Each row comes from the steps of one path. Every step used is in the known rows, and no mark comes twice. Write the path behind each row, first mark first.
In the rows, zero is written as 128.
Known rows
mego-buzos-muvu-fovad: [153 144 106 114 126 106  84 145 178  94 128 135 101 115  96  73 147  81
 174 134 172 138 110 146 121]
mego-buzos-bugub: [ 92 126 121 139 142  88 101 126 154 129 129 133 123 107 142  95 129  81
 183  96 116 143 137 118 153]
ditik-buzos-velu: [116 148 118 118 129 178 133  94 146 136 116 174 149 146 122 127 160 119
 175  96  61 157 112 118 116]
velu-fovad-mego-buzos: [146  68 101 145 161   4 126 172 131 160 118 133 137  78 157 105  85 125
 153 173 100 110  68 127 171]
relav-fovad-ditik-buzos: [138 128 201 115 119  80 135  85 161 161 118 119 132 179 128 164 134 104
 109 100  91 152 117 124 131]
bugub-buzos-relav-fovad: [106 118 192 122 119 146 157 107 156 138 179 166 164  83 126 139  96  82
 153  92 120 145 122 131 132]
relav-buzos-bugub: [ 83 144 133 111 121 159 102 129 147  93 149 128 119 102 141 141 137  76
 174  64 112 119 133  67 114]
relav-buzos-bugub-fovad-mego: [ 72 102 110 115 113 101  77 161 127 101 140 129 137  92 127 162  98  93
 163  78 103 106  92  64 156]
fovad-muvu: [132 103 118 122 115  85 116 129 104 151 167 125 127 122 126 126 131 114
 116 126 178 142 126 124 136]
velu-fovad-bugub: [164  83 187 140 152  90 139 149 122 150 122 106 153 121 134 139  98 143
 131 175  60 114  93  67 137]
ditik-fovad-bugub-buzos: [140  89 196 121 137  99 112 127 148 140 137 122 162 198  90 148 109 142
 130 110  95 161 194 170 135]
relav-buzos-muvu-fovad-mego: [153 124 107  72 117 127  88 161 167  55 168 135  99 109 111 125 117  78
 197 101 164 112  86 106 103]
bugub-buzos-relav: [122 114 157 132 117 154 135 104 129 132 157 188 150  77 109  98 106 109
 162 123 124 175 120 120 125]
fovad-ditik-buzos: [158 115 159 125 111  91 115  82 135 150  97 140 119 180 110 131 151 130
 114 134  97 175 122 116 125]
relav-fovad: [112 135 169 118 130 118 150 135 156 135 145 105 141 130 144 173 115  98
 123  97 119 103 128 136 134]
bugub-buzos-muvu: [102 128 154  91 138 117  92 117 157 140 142 159 126 122 106 109 112 110
 188 129  95 133 117 147 117]
muvu-fovad-bugub: [189 115 184 130 121 141 134 131 137  83 160  98 137 145 102 119 138 108
 116 132 135 148 148 113 125]
mego-buzos-relav-fovad: [129 126 148 140 125  95 159 141 162 135 145 146 136  81 148 118 107  74
 163 105 154 155 107 131 140]
buzos-muvu: [111 138 125  97 132 136 109 133 156 130 130 135 108 130 109 116 116 118
 187 136 119 124 100 132 108]
mego-buzos: [137 133 108 137 142  59 114 146 141 137 114 134 114 115 149 101 136 113
 138 143 138 140 132 150 141]
buzos-relav-fovad: [117 121 166 130 111 161 173 119 155 126 162 145 141  91 126 145  96  92
 159  95 149 139 103 110 123]
muvu-fovad-ditik-buzos: [178 123 164 131  90 123 100  79 139 106 111 132 121 175  81 111 171 113
  87 117 133 176 123 114 123]
velu-fovad: [126 104 131 147 132 110 129 146 124 147 108 129 144  98 127 132 109 131
 114 152  94  90  81  82 133]
fovad-mego: [143  89 117 115 139  91 138 139 128 130 147 135 132 126 143 127  93 132
 155 130 128 124 111 148 147]
buzos-velu: [107 136 113 127 131 179 144 111 149 125 140 128 146 101 140 123 139 109
 144  85  93 141 125 121 125]

Write each row's path
[107  86 104 125 159  49 115 133 152 137 149 137 133 106 155  86  94  83
 221  95 117 138 120 142 171]
fovad-mego-buzos-bugub
[139  83  76 132 136  33 112 165 156 136 107 131 132 172 115 120 102 138
 160 104 153 141 150 200 163]
ditik-fovad-mego-buzos
[ 77  97 158 144 102 101  78  98 135 142 107  91 139 114  96 130 115 103
  85  96 100 148 119  73 163]
buzos-bugub-fovad-ditik
[ 86  88 122 121 110 108  88 119 117 138 101 177 160 166  92 138 108 119
 197 109  75 127  87  92 165]
ditik-buzos-bugub-fovad-mego
[142 118 181 101 115 113  74  84 172 110 152 117 119 115  74  89 129  82
 118 113 128 166 127 140 119]
bugub-buzos-muvu-fovad-ditik
[116  92 103 130 106  97 107 139 124 147 138 120 137 180  80 144 127 130
 108  92 201 144 160 154 134]
ditik-fovad-muvu
[136  77  85 149 114  53 117 159 117 131 119 170 141  72 116  93  84 121
 152 160 153 165  73 125 170]
bugub-fovad-mego-buzos-relav
[114  95  87 108 139  11  75 174 154 144 107 139 121 108 110 105  87 117
 178 168 128 119  70 151 162]
bugub-fovad-mego-buzos-muvu
[122 108 127  85 164  18 130 163 196 151 150 123 119 120 158 131  76  78
 220 123 127 109  91 176 149]
relav-fovad-mego-buzos-muvu
[117 110 158 114 121  74 143 133 134 160 185 101 143 123 141 168 121  86
 115  98 179 112 128 128 141]
relav-fovad-muvu
[165 111 119  80 115 135 105 123 160  95 136 184 118 182  74 103 127 108
 228 127 138 131  74 138 117]
ditik-buzos-muvu-fovad-mego
[118 139  94 138 150 111 128 132 162 136 129 127 135  84 161  97 143 100
 153 101 100 156 133 141 138]
mego-buzos-velu
[136 100 165 108 122  86  95 107 155 173  80 150 117 152  87 119 117 129
 155 171  53 134  45  69 115]
velu-fovad-ditik-buzos-muvu
[ 71 130 136 134  97 141  77 108 124 137  91 173 150 169  79 139 141 114
 161 104  78 128 104  71 146]
ditik-buzos-bugub-fovad
[142  89 172 137 154 141 152 133 144 145 141 108 173  90 143 133 106 125
 149 132  24 129  94  61 132]
buzos-velu-fovad-bugub
[153  69 213 142 138 122 151 127 118 149 156 166 174  67 116 111  76 119
 166 174  52 158  87  66 134]
velu-fovad-bugub-buzos-relav
[142 120 107 148 124 103 137 133 139 129 128 174 121  72 131  76 117 102
 169 138 152 178 110 124 133]
mego-buzos-relav
[118  96 117 132 119 122 127 111 116 175 132 172 165 110 123 132 149 116
 150 122  84 137  68  65 133]
ditik-buzos-velu-fovad-muvu
[132 111 156 135  89  71  78 100 119 156  68 133 133 171  81 146 147 141
  67 151  91 161 102  95 144]
bugub-fovad-ditik-buzos
[102  63 111 143 161  35 117 153 145 158 127 140 144  74 153  92  76  93
 206 125  82 105  73  97 176]
velu-fovad-mego-buzos-bugub
[120 115 241 106 157 125 161 107 177 149 197 101 189 117 156 166 109  77
 155  73  33 148 152 137 140]
relav-fovad-bugub-buzos-velu
[ 60  94 126 135 102  90  75 129 104 151 145 121 147 109  96 131 123  95
 122  98 156 129 117  75 159]
buzos-bugub-fovad-muvu
[130 103  80 124 161  76 138 134 160 141 149 137 142  84 169  98 105 104
 182 103  98 157 114 162 156]
fovad-mego-buzos-velu
[117  74 105 131 150 124 154 140 137 149 146 134 166  66 154 128  86 127
 161 125  55 106  65  93 151]
buzos-velu-fovad-mego
[105 113 118 141 138 161 142 128 142 146 130 130 165  69 139 127 118 120
 130 112  58 110  81  75 130]
buzos-velu-fovad
[161 104 201 133 142  76 172 143 166 135 160 122 143  99 153 124  95  78
 184 127 122 174 121 119 142]
mego-buzos-relav-fovad-bugub
